Every row comes from one small tree of marks. Brackets hold a mark, then the marks that hang from it, in alphabetical order. Every link used is in the known rows. Which tree was each row made from?
Known rows
(lumaf (koromo (pebob nufev))): [-0.27  1.38  1.29  0.03 -0.12  2.22  0.16 -0.12 -0.51  0.70 -0.96  0.58
 -3.23  0.67 -1.58 -0.72 -1.01 -0.29  0.60 -0.20]
(maza fifasud tafo): [-0.51  0.44  0.84  0.02  0.47 -0.11  0.65 -0.75  0.46  0.67 -1.13  0.30
  0.36  0.18 -1.19  0.89  0.08  0.17  0.56  2.06]
(koromo lumaf (pebob nufev tafo)): [ 0.16  0.76  0.32  0.33  1.92  0.67  0.54 -0.88  1.90  1.57 -2.12 -0.01
 -2.76  1.49 -2.01  1.22  0.31  0.18  0.39  5.47]
(maza (fifasud (pebob nufev))): [-1.10  0.43  0.09 -1.36 -0.13  1.31 -1.17 -0.93  1.24  1.07 -4.47 -0.18
  1.19 -1.19 -1.24  0.60  1.11  0.92  0.07  2.28]
(koromo lumaf (pebob tafo)): [ 0.08  0.51  0.04 -0.52  1.65  0.18  1.09 -0.47  1.12  1.25 -0.61  0.64
 -2.59  1.56 -1.29  0.86  0.03 -0.35  1.00  2.70]
(fifasud pebob): [ 0.35 -0.27 -0.68 -1.31 -0.55  0.18 -0.20  0.16 -0.04  0.78  0.13  0.62
  0.70 -0.91  0.13 -0.56  1.08  0.22  0.61 -2.63]
(lumaf (koromo (pebob nufev tafo))): [ 0.57  1.80  0.85  1.30  0.58  3.43  0.19 -0.04  0.38  1.28 -1.05  0.78
 -2.35  0.99 -1.95  0.12 -0.89 -0.20  0.84  2.30]
(maza (fifasud pebob)): [-1.26  0.10 -0.20 -2.15 -0.34  0.48 -0.62 -0.49  0.43  0.79 -2.90  0.49
  1.39 -1.23 -0.50  0.17  0.90  0.42  0.70 -0.51]
(koromo lumaf pebob): [-0.77  0.12  0.49 -1.65  0.90 -1.07  1.08 -0.53  0.17  0.70 -0.81  0.42
 -3.43  1.30 -0.94 -0.01 -0.19 -0.42  0.86  0.27]
(fifasud (pebob (koromo lumaf) nufev tafo)): [-1.66 -0.11 -1.46  1.87  1.23  0.48 -0.19  0.29  2.25  1.39 -4.26  0.14
 -0.75 -0.57 -2.59  0.83  0.33  0.49 -0.89  4.11]
(koromo (pebob nufev)): [ 0.56  0.43  0.99 -0.07  0.19  0.72 -0.28 -0.99  0.66  0.96 -0.93 -0.30
 -2.27  1.19 -1.15  0.37 -0.03  0.25  0.54  1.60]
(maza (tafo (pebob koromo nufev))): [ 1.12 -0.10  0.33  5.58  0.75  0.26 -0.21  0.80  0.05  1.88 -1.40 -0.24
 -2.47  1.05 -2.18  0.38 -3.65  0.13 -0.92  1.49]
(nufev (pebob tafo)): [ 1.72 -0.11  1.06  1.36  1.19  0.87  0.48  0.19  0.32  0.89 -0.02  0.47
 -0.44  0.96 -0.72  1.90 -2.14 -0.94  0.25  2.68]
(maza tafo): [ 1.08 -0.02  0.37  0.94  0.29 -0.46  1.11 -0.13 -0.04  0.62  1.92  0.40
 -0.38  0.54 -0.58  0.12  0.23  0.11  0.46 -0.13]
(fifasud (pebob nufev)): [ 0.63  0.00 -0.44 -0.17 -0.28  0.89 -0.75 -0.36  0.76  1.07 -1.17  0.01
  0.60 -0.87 -0.61 -0.10  1.42  0.74  0.04  0.13]
(fifasud (maza tafo) (pebob nufev)): [ 1.68  0.46 -0.35 -0.92 -0.09  0.96  1.00 -0.19  1.05 -0.89 -0.20 -0.05
  2.15 -0.19 -0.80 -0.04  1.56  1.11 -0.34  0.88]
(nufev lumaf pebob): [-0.10 -1.21  1.28 -0.27  0.66 -0.70  1.14  0.72  1.82  0.97 -0.08 -0.65
 -2.01  0.97 -1.04  1.41 -2.62 -1.23 -0.18 -0.83]
(lumaf koromo): [-0.90  0.84  0.30  0.29 -0.28  1.51  0.45  0.83 -1.14 -0.37 -0.08  0.90
 -0.93 -0.58 -0.34 -1.17 -1.01 -0.65  0.02 -1.86]
(lumaf (koromo pebob)): [-0.46  0.99  0.95 -0.89 -0.32  1.60  0.70  0.38 -1.33  0.32  0.57  1.14
 -3.10  0.73 -0.89 -1.18 -1.23 -0.93  1.26 -3.00]
(nufev (lumaf koromo)): [-1.81  0.21  0.07 -0.21 -0.14  1.19  1.06  1.37  1.19  0.34 -0.14 -0.06
 -1.57 -0.33 -1.19 -0.76 -1.18 -0.76 -0.21 -2.98]
(pebob tafo): [ 0.88  0.45 -0.44  1.20  0.70  1.23 -0.05  0.01  0.81  0.55  0.04 -0.04
  0.74  0.29 -0.33  0.80  0.07  0.11  0.21  2.52]
(nufev lumaf (pebob koromo tafo)): [-1.25 -1.29  0.47  2.68  1.17  0.04  0.76  1.51  2.90  1.33 -1.74 -0.72
 -2.27  1.24 -2.44  2.36 -3.88 -1.43 -0.75  1.92]
(koromo lumaf (pebob nufev)): [-0.62  0.35  0.70 -0.80  1.17 -0.40  0.55 -0.97  1.06  1.00 -2.21 -0.16
 -3.55  1.26 -1.65  0.46  0.11  0.14  0.26  2.92]
(nufev pebob): [ 0.87 -0.51  1.53  0.14  0.47 -0.44  0.50  0.11 -0.59  0.34  0.07  0.38
 -1.24  0.71 -0.31  1.11 -2.34 -1.12  0.13  0.15]

Write each row's tree
[ 1.23  0.41  0.93  2.14  0.84  0.45  0.18 -0.10 -0.44  1.74 -1.47  0.43
 -0.46  0.73 -0.96  0.57 -2.63  0.06  0.57  0.66]
(maza fifasud (tafo pebob))
[-2.43 -1.05  0.92  1.02  1.31 -1.98  0.97  0.86  0.11  0.23 -2.80  0.44
 -3.52  0.76 -1.88  1.12 -3.57 -1.63 -0.95  1.57]
(nufev (pebob (koromo lumaf)))
[-0.40 -0.09 -0.80  0.47 -0.24  0.42  0.63  0.54  1.30 -1.12 -1.81 -0.14
  1.07 -0.28 -1.91  0.05  0.09  0.74 -1.05  0.98]
(fifasud (maza tafo) (pebob koromo nufev))
[ 0.99 -0.28  0.09  2.43  0.82  0.89 -0.38  0.68  2.24  2.03 -1.93 -1.34
 -1.54  0.74 -1.18  0.55 -2.60  0.22 -0.88  0.55]
(tafo (pebob (nufev lumaf)))
[-2.88 -0.86 -0.32  2.11  0.31 -0.19 -0.26  0.89  3.44  0.75 -3.16 -1.82
 -2.00  0.21 -2.49  0.76 -1.42  0.10 -1.64  1.91]
(pebob koromo (nufev lumaf))
[ 0.07  0.06 -0.34  1.74  1.15  1.56  0.08  0.12  4.03  1.51 -1.48 -1.50
  0.11  0.49 -1.79  1.60  0.06  0.56 -0.67  4.36]
(pebob (nufev lumaf) tafo)
[-0.64  1.01 -0.08  1.84  0.86  3.03  0.56  1.01  2.89  1.22 -1.71 -0.70
 -0.82 -0.01 -2.24  0.50 -0.70 -0.01 -0.66  2.48]
(pebob (nufev (lumaf koromo)) tafo)
[-1.54 -0.62  0.53  2.50  2.08 -0.76  1.07  1.00  0.97  0.77 -2.81  0.39
 -2.77  1.04 -2.27  2.02 -3.39 -1.44 -0.76  4.25]
(nufev (pebob (koromo lumaf) tafo))
[ 0.52  0.37 -0.66 -2.14 -0.39  1.37 -0.14  0.02  1.17 -1.55 -2.06 -0.29
  2.56 -0.86 -0.24 -0.15  1.16  0.95 -0.76  0.90]
(fifasud maza (pebob nufev))
[-1.38 -0.37 -0.50  2.94  1.22 -1.06  0.10  1.35 -0.29  0.84 -3.21  0.33
 -3.05  0.48 -1.40 -0.22 -3.79 -0.68 -1.15  0.17]
(tafo (pebob (koromo lumaf)))
[ 3.12  0.33  0.69  3.77  0.94  0.69  0.05  0.01 -0.12  2.02  0.08  0.11
 -1.32  1.01 -1.07  0.38 -2.19  0.48 -0.21  1.49]
(maza (tafo (pebob nufev)))
[ 0.31  0.61  0.43  2.65  0.57  2.45  0.11  1.61  1.05  1.68 -1.97 -0.53
 -2.56  0.14 -1.66 -0.63 -3.58 -0.41 -0.88 -1.31]
(tafo (pebob (nufev (lumaf koromo))))
[-2.28 -1.69  0.87  1.68  0.47 -1.26  0.78  1.47  2.07  0.75 -1.61 -0.78
 -3.15  0.92 -2.09  1.49 -4.12 -1.56 -0.93 -0.59]
(nufev lumaf (pebob koromo))
[-0.39 -0.10 -0.36  2.25  1.46 -1.05  1.76  1.52  0.02 -1.21 -1.95  0.25
 -1.46  1.13 -1.60  0.00 -3.77 -0.39 -1.46  0.90]
(fifasud (maza (tafo (pebob (koromo lumaf)))))
[-0.12  0.13  1.20  1.18  1.02  2.04  1.61  1.64  1.61  1.22 -0.18  0.24
 -2.08  0.67 -1.82  1.14 -3.45 -1.79  0.09 -0.06]
(nufev (lumaf koromo) (pebob tafo))
[-1.90  0.26 -0.77  3.21  1.79  0.33  0.02  0.24  2.32  0.70 -4.33 -0.60
 -1.53  0.29 -2.66  1.31 -0.84  0.11 -1.37  6.77]
(pebob (koromo lumaf) nufev tafo)
[-0.72 -0.03 -1.25  2.62  0.18  1.63 -1.06  0.46  1.90  1.41 -2.93 -0.11
  0.42 -0.58 -2.15  0.79  0.11  0.52 -0.64  3.12]
(fifasud (pebob koromo nufev tafo))
[-0.97  0.24 -0.50  3.73  0.73  1.36 -0.83  0.32  1.92  0.75 -3.15 -0.75
 -0.21  0.29 -2.15  1.25 -1.02  0.39 -1.08  5.35]
(pebob koromo nufev tafo)
[-0.80 -0.31 -1.55  1.66 -0.04  0.85 -0.51  0.92  1.13  1.13 -1.36  0.59
  0.41 -0.58 -1.39  0.39 -0.15  0.05  0.10  0.12]
(fifasud (pebob koromo tafo))
[-2.75 -0.21 -0.26  1.79  1.08 -0.98  0.01  0.24  1.45  0.22 -4.38 -0.61
 -2.39  0.04 -2.22  0.46 -0.88  0.06 -1.73  4.26]
(pebob (koromo lumaf) nufev)
[-2.15 -0.45 -0.34  0.65 -0.32 -0.39  0.08  0.18  0.60  1.28 -2.69  0.76
 -0.04 -0.60 -2.15  0.47 -0.20  0.19  0.45 -0.41]
(maza (fifasud (pebob koromo)) tafo)
[ 2.79  0.48  0.11  1.33  0.62  0.66  1.23  0.75 -0.65 -0.83  0.95  0.23
  0.79  1.09 -0.01 -0.17 -2.52  0.12 -0.47 -0.57]
(fifasud (maza (tafo pebob)))
[-1.86 -0.30 -1.77  0.92  0.97 -0.10  0.28  0.94  1.48  1.18 -2.71  0.71
 -0.80 -0.49 -1.87  0.44  0.16 -0.19 -0.17  1.48]
(fifasud (pebob (koromo lumaf) tafo))
[ 1.41  0.88  0.51  1.12  0.83  1.88 -0.34 -0.94  1.47  1.64 -0.90 -0.20
 -1.51  1.51 -1.54  1.22  0.10  0.33  0.82  4.25]
(koromo (pebob nufev tafo))
[-0.87 -0.76 -0.18  4.09  0.64  0.33 -0.66  1.48  2.51  1.83 -3.30 -1.45
 -2.67  0.68 -2.34  0.63 -4.16 -0.10 -1.67  0.76]
(tafo (pebob koromo (nufev lumaf)))
[-1.84 -0.38 -0.71  3.35  0.96  1.00 -0.27  0.91  4.31  1.31 -3.10 -1.74
 -1.16  0.49 -2.91  1.61 -1.36  0.22 -1.47  4.55]
(pebob koromo (nufev lumaf) tafo)
[-1.77 -0.04  0.06  1.62 -0.02  0.37 -0.48 -0.33  1.46  1.55 -4.11  0.15
 -0.25 -0.62 -2.84  0.79 -0.07  0.72 -0.25  2.41]
(maza (fifasud (pebob koromo nufev)) tafo)
